What can hang from each mark
U: H
W: M U X
H: K M P U
T: K
K: H T
X: H W Z
P: H W
Z: U X
M: W

Each row was made from one small tree. The marks that hang from a mark follow it in brackets, in alphabetical order. Every link used is in the known rows. Write each row's tree.
Known rows
K{H{M P}}: [ 11  -8  -5  35 -18  33  16   5  20  -4  -3  -7 -21  29  31  26 -22 -26
  -3  -2  14   1   2  10  -4 -14  38]
M{W{X{H{P U}}}}: [ 16  -4  -8  26  -3  22   9  21  20  -7  22 -15 -25  34  16  18  -4 -24
  -7 -26   2  -6  24  26 -13   7  25]
T{K{H{M{W{U X{Z}}}}}}: [ 11  -1  13  44 -31  46  27  28  11  -4  11  -1 -20  21  10  23 -15 -10
  -7  -4  24  -6   3  22  -3   5  45]
P{W}: [  3 -12   0  19  -4  29  16   4  17  -9 -27  -7 -21  25  32  15 -21 -22
  -8 -10  -6   1   3  13 -10  -1  35]
H{K{T} M{W} P U}: [ 17 -11 -12  24 -21  27  24   4  42  12  22  -1 -28  23  48  22  -2 -21
  -3   5  39  -6   1  16  -2   1  11]
P{H W{U X}}: [  0   5  16  35  -2  31   6  20  12   1  -5  -7 -26  17  17  24 -18  -9
 -22 -23 -16 -11   4  21 -11   8  45]
M{W{X{H{U} Z}}}: [ 10  -3  -7  18  -2  29  15  22   9  -1  19 -19 -33  30   5  14 -14 -17
  -3 -20  -4  -6  16  28  -9  14  31]
M{W{U{H} X}}: [  7  -8  23  44 -10  36  23  27  11 -15  -5  -7 -24  31   6  25 -13 -21
   4 -30   0  10  10  27  -5  14  40]
T{K{H{U}}}: [  8  -6   2  27 -13  33  22  12  23   5 -18  -9 -33  34  35   7 -24  -2
  -5  14  16  17   8  12   3  -8  51]
P{H{K M} W{U X{Z}}}: [  9   8   1  34 -12  34  15  12  16  15  24  -6 -25   1  19  30 -15  -9
 -26 -13   3 -28 -11  12 -12   9  36]
K{H T}: [ -3  -7  11  35 -21  38  15   6  22   0 -27 -13 -25  30  34  17 -21  -4
   3  13   1  15   2  19   5  -4  48]
M{W}: [ 10 -15   0  23  -7  36  23  23  22 -15 -24  -4 -22  33  19  17 -19 -29
   0 -10   3  12   7  21  -2   5  29]
Z{U{H{K}} X{W{M}}}: [ 21 -23   3  37 -12  20  30  21  16   4 -10  -8 -39  12   1  15  -9 -10
  22 -11  -3  13   9   8 -10   0  30]
K{H{M{W{X}} P U} T}: [ 12  -2   6  35 -28  22  14  13  25   8  24  -3 -22  34  37  24  -4 -22
   5   1  33  -7   7  26  -7   2  30]
X{H W{M} Z}: [  5  -8  -8  27  -8  34  19  15   2 -13  -1 -18 -37   6  -2  11  -8 -16
   1 -19 -30  -7  11  26  -3   3  32]
K{H{M{W}} T}: [  5  -7   4  33 -26  36  20  11  20  -4 -16  -3 -22  33  30  18 -14 -19
   6  12  27   6  -2  16   0   4  32]
T{K{H{M P U}}}: [ 14  -5  -8  32 -21  29  23   5  29   7   7  -5 -32  30  45  16 -19 -15
  -7  11  32   3   6   8  -1 -16  40]
P{H}: [ -2  -5  -3  26  -6  33  16  18  22  -1 -23 -13 -36  25  22  19 -28 -19
 -13   0 -13   8   1  14   2   0  41]
X{H{K} W{M} Z{U}}: [ 16 -14 -14  27  -4  36  26  17  13   3   9 -19 -35  -2  -3  11  -1   3
  -3 -14 -15 -10   7  16  -8   5  27]
K{H{M U} T}: [  2  -6   1  28 -19  28  15   1  24  18  -3  -4 -36  34  43  15 -21  -6
   5  18  23   8   0  12   2  -8  38]
P{W{M U{H{K}} X}}: [  8   1  29  52  -8  26  17  14  14  -2  10  -4 -22   6  14  26  -4  -1
  -8 -34  -8  -1  -3  20 -20   8  38]
M{W{U{H} X{Z}}}: [  3  -5  19  41 -11  45  26  25   4 -12   8 -15 -28  22   1  26 -17 -24
   1 -32  -1   2   7  34  -4  12  40]
H{M U}: [  8 -16 -11  19  -6  22  20  10  26  10   0   4 -38  36  33  19 -28 -19
   1  -1  12   6   5   8  -2  -9  27]
W{U{H} X{Z}}: [ -2  -7  19  45 -12  43  22  19   5  -4   4 -17 -33  19   8  28 -25 -14
  -2 -26 -14   3   5  29   0   2  48]

Which tree is each row?
[ 11 -11  -7  30 -24  32  23  24  18  -9  23  -5 -17  21  17  32 -14 -40
  -4 -20  12 -16   5  26  -8   4  25] -> H{M{W{X{Z}}} P}
[ -2   9   6  26  -5  21  13   6  29  22  10  -9 -42   4  41  11  -5   2
 -19   3   2  -9 -10  18 -12   6  28] -> P{H{K{T} U} W{M}}
[ 11  -4   4  44 -35  25  26  10  35  -4  19  -8 -17  20  34  30   1 -25
   3  -3  29  -4  -2  17  -8  12  24] -> U{H{K{T} M{W{X}} P}}
[  8 -12  -1  26 -22  31  25  28  15  -6   7   0 -20  26  11  26 -21 -30
   0 -11   9  -9   3  24  -7  10  27] -> H{M{W{X{Z}}}}
[ 13  -4   7  44  -5  35   9  25  15 -20  17 -11 -19  26   3  27  -4 -17
 -10 -38  -8  -7  22  29  -9   9  29] -> M{W{U X{H{P}}}}
[ 23 -14  -5  39 -12  40  24  16  32  -6  17   5 -19  17  25  33  -7 -25
  -7 -20  27  -8   1  13  -4  -1  17] -> H{K M{W{U}} P}
[  9  -6 -14  33 -19  44  22   0  19   6  13 -14 -35   0  19  21  -2   0
   0   1   0 -16   2  12   9   5  26] -> X{H{K{T} M} W{U} Z}
[ 14 -16 -11  16  -4  24  22  19  24   3   0   5 -34  38  28  17 -20 -30
   3  -5  24   4   6  14  -4   1  19] -> H{M{W} U}
[ 28 -10 -14  29  -4  11  12  11  21   5  22 -11 -42  12  10  16   2 -17
  10 -19 -12  -3  22  14 -10  -8  18] -> Z{X{H{K P U} W{M}}}
[ 17 -17  -1  45 -19  27  23   7   8  -8   2  -5 -41  20  14  31 -14 -36
  21 -22   3   1  16  11   2 -10  30] -> Z{X{W{U{H{M P}}}}}
[ 19  -7 -23  35 -11  44  22   0  18  -3  28 -15 -30   0  15  28  -1 -16
  -8 -19   0 -24   7  12   1  -3  24] -> X{H{K M P} W{U} Z}
[  8   0 -26  14   0  26  11 -11   8   7  31 -22 -38  15  32  16 -13 -25
 -16 -20   7 -25   6  13 -13  -6  23] -> X{H{M P{W} U} Z}
[  9 -11   9  47 -19  33  27  22  19   6  32 -19 -27   1   9  25  -8  -8
  -7 -25   0  -7   0  25 -16  -2  35] -> W{M X{Z{U{H{K P}}}}}
[ 14   0  -8  24  -8  22  11 -10  15   8  10  -9 -26  27  45  19 -15 -25
  -7  -7  26 -11   2  10 -14 -14  34] -> K{H{M P{W} U}}
[ 27 -12 -10  25  -1  11  13  15  18   8   7  -6 -44  16   4  11  -4  -7
  15 -11 -15   4  19  11  -9  -2  21] -> Z{X{H{K U} W{M}}}
[ -1   2   8  33 -19  35  11  -9  20  -5 -12 -20 -17  19  46  17  -7 -16
  -8   1   7  -3   1  21  -5  -6  44] -> K{H{P{W}} T}
[ 21 -11  10  41 -15  31  22  29  30  -2  11  13 -13  22  13  32  -8 -12
  -4 -17  19  -5   2  13  -9  10  24] -> H{K M{W{U X}}}
[  5  -5  -2  33 -22  29  15  -3  27  15  11  -8 -34  30  50  21 -14 -16
   1   9  26   0   2  16   1 -14  35] -> K{H{M P U} T}
[ 24 -11   5  45 -18  32  20  25  33  -6  26   8 -11  18  19  37  -4 -22
  -8 -24  21 -10   4  18 -10   5  20] -> H{K M{W{U X}} P}
[ 14 -14   0  38 -12  40  21  18  22 -12  10   3 -24  25  21  31 -12 -32
  -5 -25  17  -5   5  19  -4  -3  20] -> H{M{W{U}} P}
